Each row was made from one path, in order. Every step used is in the known rows, and no mark comes twice. Write each row's path.
Known rows
soval, bedav, mipilag, mibu, dedu, zilipu: [-13.9  -5.2  10.5   1.9   5.2  -3.9   6.9  -4.0  -3.5  -2.9  -4.2 -14.4
   5.5 -10.9  18.2  -2.7  15.4 -27.2  11.4  -0.7  -4.0  -7.9  11.6]
bedav, dedu, zilipu, noseb, duko: [ -9.0  17.9  10.0  22.8   4.5   8.5   0.2   4.7  -1.0   9.9 -12.5  31.6
  -6.4  16.7  15.1   3.4 -20.7  -4.3  -9.5 -14.7  -0.9  -2.3 -13.3]
mipilag, bedav: [  9.0  13.1  -9.9  -3.9 -16.1  -9.8   9.1  -0.2  -6.2 -47.4  43.8  10.6
  -0.8  -8.5 -13.5  -6.2 -11.4  10.4  -4.4 -13.5   6.5   1.4   6.7]
dedu, mibu, soval: [  5.8  14.7  -6.9   4.0 -14.1 -10.4  -5.4   0.3   6.1  31.4 -27.9 -15.5
  -5.4   2.9   4.0   7.8   5.9  37.4  12.5  -5.1   4.4  -9.1  30.3]
mipilag, mibu, soval: [  6.0  18.4  -3.9  -4.0 -12.1 -30.9  -6.2  -3.3  -3.6  17.4  -0.9 -17.5
   7.1  -0.9  -0.4  -0.2   8.7  23.5  -6.7  -4.8  -2.0 -11.5   7.9]
duko, noseb, zilipu, mipilag, mibu, soval: [ -3.2  13.5  19.0  -6.3   6.9  12.7   0.3   0.9   2.0  37.9   2.9  -6.2
   4.9 -13.8  11.4  -7.2  16.8   9.2 -32.1  -0.1  -6.8  -3.3   1.3]
zilipu, dedu, bedav, mipilag, mibu: [  4.9 -37.2  -9.2 -18.9 -16.2  -0.4  -5.5  -2.6  -0.7 -10.8  -7.7  -9.6
   2.8 -11.2   6.2   6.4  21.1 -16.4  42.8  15.7  -9.4   5.1 -28.7]
mibu, soval, bedav, dedu, zilipu, noseb: [-11.4   5.5  17.3   8.0  30.0  -7.0   2.6   8.9  21.2  -8.8 -10.0 -21.0
  -1.8  34.0   5.9  -4.5  -7.5   7.3 -36.2  -2.5  -4.0   1.0  29.0]
bedav, dedu, mibu: [  6.3  10.7  -6.9  19.1 -17.0  -3.6 -12.7   2.1   7.1  41.1 -17.2  -0.2
  -4.2  -2.7  11.9  16.0 -10.9  16.6  11.6  -1.1   4.4  -3.4   6.4]
mipilag, mibu, soval, bedav, dedu, zilipu: [-16.2  19.9  22.0   0.1   8.6 -40.3  -2.8  -0.5  16.2  19.4  -7.6 -21.8
   6.3  32.0  28.4  13.5   5.1  -7.4  -8.6  -3.8  -2.1 -10.1  38.4]
bedav, mipilag, zilipu, dedu, mibu, soval: [ -4.6 -13.3   2.6  -5.8  -9.2  -6.4  -6.8   4.1  -2.9  45.2 -46.1 -23.2
   0.6  13.8  12.1   8.2  31.5  -7.0  34.0  15.0  -4.7   0.2   9.4]
duko, noseb, zilipu: [  4.5  22.4   0.2   3.8  -0.7  22.9  -2.1  -2.6   2.1  16.7  20.9  24.3
   1.3 -10.6  -2.8  -9.6 -21.0  18.5 -45.6 -24.8  -1.0   7.0  -7.7]
soval, bedav, mipilag: [  7.1   4.0  -9.3  -4.4  -3.0  26.1   7.3  -5.4 -10.4 -57.6  24.5 -13.4
  -6.1 -29.4 -20.6  -7.8   1.6  11.9   1.1   7.0  -1.0  -7.3  28.5]
zilipu, mipilag: [ 13.8   0.0  -9.5   5.8  10.8  23.9   5.6  -1.6 -14.5 -25.9  17.8  -6.1
  -4.5 -25.4 -16.9  -8.1  -1.6  25.0  -3.2  12.2  -0.3  -8.4  13.3]
duko, noseb, zilipu, dedu, bedav, mipilag, mibu: [ -4.1 -30.1   6.4 -21.4 -12.6  20.8  -5.8  -1.2  10.3  20.6  -7.1  11.7
   4.7  -9.5  17.7   2.2  15.1 -25.8   9.9  -0.6 -12.3  18.4 -43.3]
mipilag, zilipu, dedu, mibu, soval, bedav: [ -5.9   7.5  10.2 -10.4 -17.9 -24.2  -6.6   3.3   7.1  20.0 -29.9 -19.4
   4.3  49.6   4.1  13.1  -5.0   5.2  14.5   0.1   2.7  -1.7  34.9]
duko, noseb, zilipu, mipilag, mibu, dedu: [ -5.7   4.4  13.7   8.7   6.5  18.7  -0.2   0.6  -4.8  53.5   0.4  11.1
   9.5 -21.4   9.2 -10.4   2.1 -13.5 -36.4  -0.9  -3.6   3.2 -32.9]
bedav, mipilag, mibu, dedu: [  0.6  -6.4 -10.3   9.6  -8.9  -3.2  -2.6  -4.6 -16.4  27.0  -6.7  -9.2
   6.5 -35.3  -0.8  -6.3  18.7 -14.2   4.3   9.5  -3.6  -5.7 -28.9]
soval, bedav, mipilag, mibu, dedu: [ -2.6  -0.3  -2.8   2.4 -12.0  -0.6   3.4  -5.1 -11.3  -5.0   2.6 -15.2
   5.4 -26.6  -6.2  -6.2   8.8 -16.2   2.6  10.1  -0.8  -8.4  -3.0]
noseb, zilipu: [  0.7  21.6 -10.1  -4.3   5.8   3.5   0.3 -11.5  -2.8  -2.1  25.8  18.2
  -1.1  -1.0  -4.5  -6.2 -16.6  22.5 -24.7 -18.2   6.6  -7.4   0.7]
mipilag, bedav, dedu, zilipu, noseb: [ -5.1  -6.1  10.1   9.3  12.0  -7.2   9.9  13.5  13.6 -25.3  21.7   4.6
  -1.1  14.6  13.4  -7.5 -11.9 -12.0 -17.5 -17.6  -1.3  11.2  -8.5]
dedu, bedav, mipilag, zilipu: [  3.2  -9.9   2.5 -15.3  11.3  -8.1   4.4  -0.4  -5.1 -37.5  22.1   4.2
  -5.9  -7.9 -10.5   2.8  17.5 -18.3  27.6   1.3   2.5   2.3  13.0]
mibu, dedu, bedav, mipilag: [ -1.3 -18.1 -11.5  -0.4  12.8   4.5   3.6  -3.7  -0.2  -8.6 -11.9   1.7
  -5.8 -21.7 -11.5  -0.3  17.2 -16.1  14.7  17.2   3.7   3.7 -12.1]
mibu, dedu, zilipu: [ -7.3  10.0  -1.7  18.2  19.9 -10.9   1.4  -2.6  -1.3  20.8 -11.3   6.6
   3.3  11.2  10.0  -3.1  -8.0  -0.9 -15.0 -11.3   2.4  -3.9   1.0]
zilipu, noseb: [ 17.4  -0.4 -13.8   8.9  -2.8  18.2   0.1   5.9  -6.0 -24.3  15.8  -2.4
  -0.6 -12.9 -24.6 -20.5 -20.4  35.0 -26.7 -14.1  -2.4   3.0 -14.6]
mibu, dedu: [  3.5  13.7 -15.2  16.9   2.3  -6.4  -2.6  -4.2  -8.8  20.0  -4.6   4.8
   4.2  -7.3 -15.8  -6.7 -13.9   8.8 -24.7   0.2   5.8  -3.1 -14.4]
duko, noseb, zilipu, dedu, bedav, mipilag: [ -4.0 -27.8   0.9 -16.2   5.6  36.4  -2.2  -1.8  11.7   5.6  -8.2  16.4
  -1.8  -7.7   4.6  -1.1   7.1 -17.4  -3.6   6.2  -8.5  20.9 -29.5]

Which path is each row?
[  5.0  26.2   5.6   8.3 -14.3   2.4   3.1   4.7 -21.2 -16.6  17.5  36.1
  -1.0  13.6 -16.5  -8.0 -26.8   3.8  -9.6 -24.8   5.1  -3.3 -17.3]
mipilag, zilipu, noseb, duko
[ -4.6  27.7   2.7   3.8   7.8 -21.2  -3.3  -2.3   9.1  -1.1  -2.9 -16.2
  -1.1  18.1 -10.3   7.2  -7.8  11.8 -31.1  13.6   4.0  -6.4  36.0]
mibu, soval, bedav, dedu
[ -6.1 -24.8   4.6  12.5  12.7  11.7   4.1   6.4  -5.3  18.8 -18.6 -13.9
   5.7 -20.5  15.6 -18.4  20.4 -18.0   0.6  -7.7 -11.9   2.5 -37.3]
bedav, mipilag, mibu, dedu, zilipu, noseb
[  6.1   4.3  -2.4  -0.5   6.8   0.6   3.5  -1.4 -19.6 -16.2  23.4  -3.0
  -0.1 -18.9 -12.2  -7.4   9.9  -6.9   4.7  -0.2  -0.3  -3.3   9.1]
bedav, mipilag, zilipu
[ -6.1 -13.9   1.2  -3.1  18.7 -17.3   3.5  -0.1  -4.6  -3.5  -0.1   6.6
  -1.3  -1.4 -10.1   1.7  17.0 -37.0  15.2   9.4   6.0   5.2  -7.7]
mibu, dedu, bedav, mipilag, zilipu
[  1.1 -17.7   1.7  -2.3   6.5 -11.2   2.2  -0.9  -1.5  -0.1  -6.7  -4.7
   2.6  -9.5  -2.2   4.7  12.7 -14.9  19.3  17.7   3.2  -2.1 -15.3]
zilipu, mipilag, mibu, dedu, bedav
[ -6.0   5.8   5.4  -1.8 -14.2  13.8 -12.2   2.8  18.8  79.7 -47.7   2.6
   2.6  21.0  19.9   5.1  -0.4  17.7 -16.2  -8.7  -4.9  10.9  -8.8]
duko, noseb, zilipu, dedu, mibu, soval
[  9.8  -8.2 -17.0   6.0 -28.2   8.6 -11.6   0.1   0.0  29.7 -30.6  -5.4
   0.9   8.1   5.8   8.0 -10.9  24.5  24.9  -1.2  -1.2   1.9 -10.3]
zilipu, dedu, mibu
[ -0.8  -9.8   8.8  -9.3  -3.7  12.1   9.5   4.7 -12.5 -45.2   8.7  31.8
 -10.2  -3.6 -13.9  -2.6   2.1 -22.4  29.0  -7.0   4.0   3.4 -13.4]
dedu, bedav, mipilag, zilipu, noseb, duko
[ -6.5  -5.1   4.2  17.4  34.9  10.5   8.2   0.3  -6.8   9.4 -12.7  -3.7
  -0.9  -3.9   8.3  -5.7   8.1  -4.8  -7.6   9.9  -0.2  -6.2   9.9]
mibu, dedu, zilipu, mipilag
[-15.5  21.8  16.3   4.5  24.8 -24.6   0.9  -0.7  16.3   2.9  -9.6 -14.9
  -1.2  33.2  15.5   9.7  -1.5   2.3 -20.7   3.1   1.1  -7.8  49.9]
mibu, soval, bedav, dedu, zilipu
[  9.3  19.8  -8.6  12.1 -18.6  23.6   3.5   0.6 -15.8 -23.2   6.4  30.9
  -5.8  -7.4 -18.8 -10.0 -28.3  23.1 -10.4 -15.6   3.1  -5.2 -18.5]
zilipu, noseb, duko
[  2.9 -12.4  -0.1 -15.4   1.9 -26.4  -4.9   1.4   2.0 -10.8   4.5   8.1
   5.2  37.2  -6.8   8.8 -12.0 -12.7  15.1  -1.5   2.4   9.9 -10.3]
mipilag, zilipu, dedu, bedav
[  5.0 -36.9 -15.7 -13.9   0.9  17.1  -0.9  -3.2   0.0 -25.7 -11.9  -4.2
  -4.5  -9.0  -7.8   3.8  13.8  -6.5  29.2  22.5  -5.2   9.2 -15.4]
zilipu, dedu, bedav, mipilag
[ -4.3  -9.8  -9.8 -20.9   5.4  -2.7  -3.8  -9.8  12.5  -4.8   1.7  20.4
  -0.3  28.2   1.2   6.4 -13.1   1.7   1.6  -3.7   3.1   6.4 -19.7]
noseb, zilipu, dedu, bedav
[  2.6  23.8   4.8 -11.4 -14.7 -26.7  -1.1  -4.3   0.4 -13.8  11.0 -21.8
   5.7   8.8  -6.5   1.4  -1.0  21.3  -9.0  -4.7   1.7 -13.2  32.8]
mipilag, mibu, soval, bedav
[  1.3   1.7   1.9   5.7   4.7   2.2  10.6   5.3  -5.0 -31.3  28.1  -1.3
  -3.6 -14.5  -5.4   1.3   1.7  -9.9  -3.1  20.8   4.5   0.7   5.7]
zilipu, mipilag, bedav, dedu
[ -8.4  17.6   9.0   9.4  17.5  -8.9   1.3  -0.6  10.4 -16.9  11.3  -1.8
  -1.2  21.0  12.5   8.5 -18.5  -2.1 -13.1  -6.6   1.4  -5.7  37.7]
soval, bedav, dedu, zilipu
[  2.5  21.7  -3.3   9.1  -1.4  -3.6  -3.2  -2.6   2.7 -19.6  17.8  -2.8
  -0.3   3.9 -11.7   5.2 -25.6   8.7 -23.8   4.7   4.3  -4.9  21.0]
soval, bedav, dedu
[  8.0 -18.1 -11.7 -11.7   4.8  14.8   3.7  -4.3  -0.8 -46.1  11.7  -0.3
 -10.8 -27.6 -13.4   1.1  16.3   2.9  26.9   9.2   0.1   1.6   7.5]
dedu, bedav, mipilag
[  0.6   9.9  -1.4   8.8 -28.5 -15.2  -0.8   6.5   9.6   9.5   4.1   6.5
  -4.6   1.0  13.0  15.6  -7.7  -1.4  19.6  -6.7   9.0   3.4   8.5]
mipilag, bedav, dedu, mibu
[ -1.2 -29.8   3.9  -1.4  21.3   1.0   6.2   8.9  -0.8 -13.5  -4.2  -0.6
  -1.9  -3.3 -18.8 -12.8  11.4 -31.2   1.2   4.5   0.4  13.5 -30.0]
mibu, dedu, bedav, mipilag, zilipu, noseb
[ -2.4   1.4 -11.2  -2.8 -16.9   9.5 -10.1  -6.2   6.9  40.2 -21.7  10.8
   1.4  18.1  17.5   7.6 -12.8  18.3  11.7 -11.2   2.9  -1.4 -13.5]
noseb, zilipu, dedu, mibu
[  2.2   8.4  10.7 -11.6  -0.1  -4.9   5.7  -1.4  -4.7 -26.3  10.7 -31.0
   1.7  -6.8  -7.6  -3.0  13.6  17.7  -1.2  16.4  -1.0 -16.8  41.1]
zilipu, mipilag, mibu, soval, bedav
[ -1.2  -9.2   1.7 -14.0  -0.3  16.1  -5.9  -0.5  17.8  11.5  -3.0  26.8
   2.5  19.2   3.3   2.2 -19.5  -2.7 -18.9 -10.0  -4.0  20.5 -26.5]
duko, noseb, zilipu, dedu, bedav
[  6.4   2.7  -5.2   0.3  -4.7 -16.2  -7.0   0.3 -13.3   9.4   7.0   2.1
  10.3  27.0  -8.4  -1.4 -15.7  -1.6  -6.4  -3.1  -1.2   4.3 -14.4]
mipilag, zilipu, dedu
[  7.1 -22.3  -5.4 -15.9 -11.6  -3.2   0.1  -4.2  -2.2 -28.8  14.0  -4.8
  -3.3 -28.8   0.3   4.7  23.2  -5.0  39.4   3.4  -2.3  -2.0  -4.4]
dedu, bedav, mipilag, mibu
[  1.3  -5.2   4.7   8.6 -13.8   7.0   6.0   8.9   4.2  -2.8   3.8  -4.1
  -8.2 -13.0  12.6  12.1   7.2  -5.0  28.8  14.7   7.0  -0.1  14.0]
zilipu, mipilag, bedav, dedu, mibu
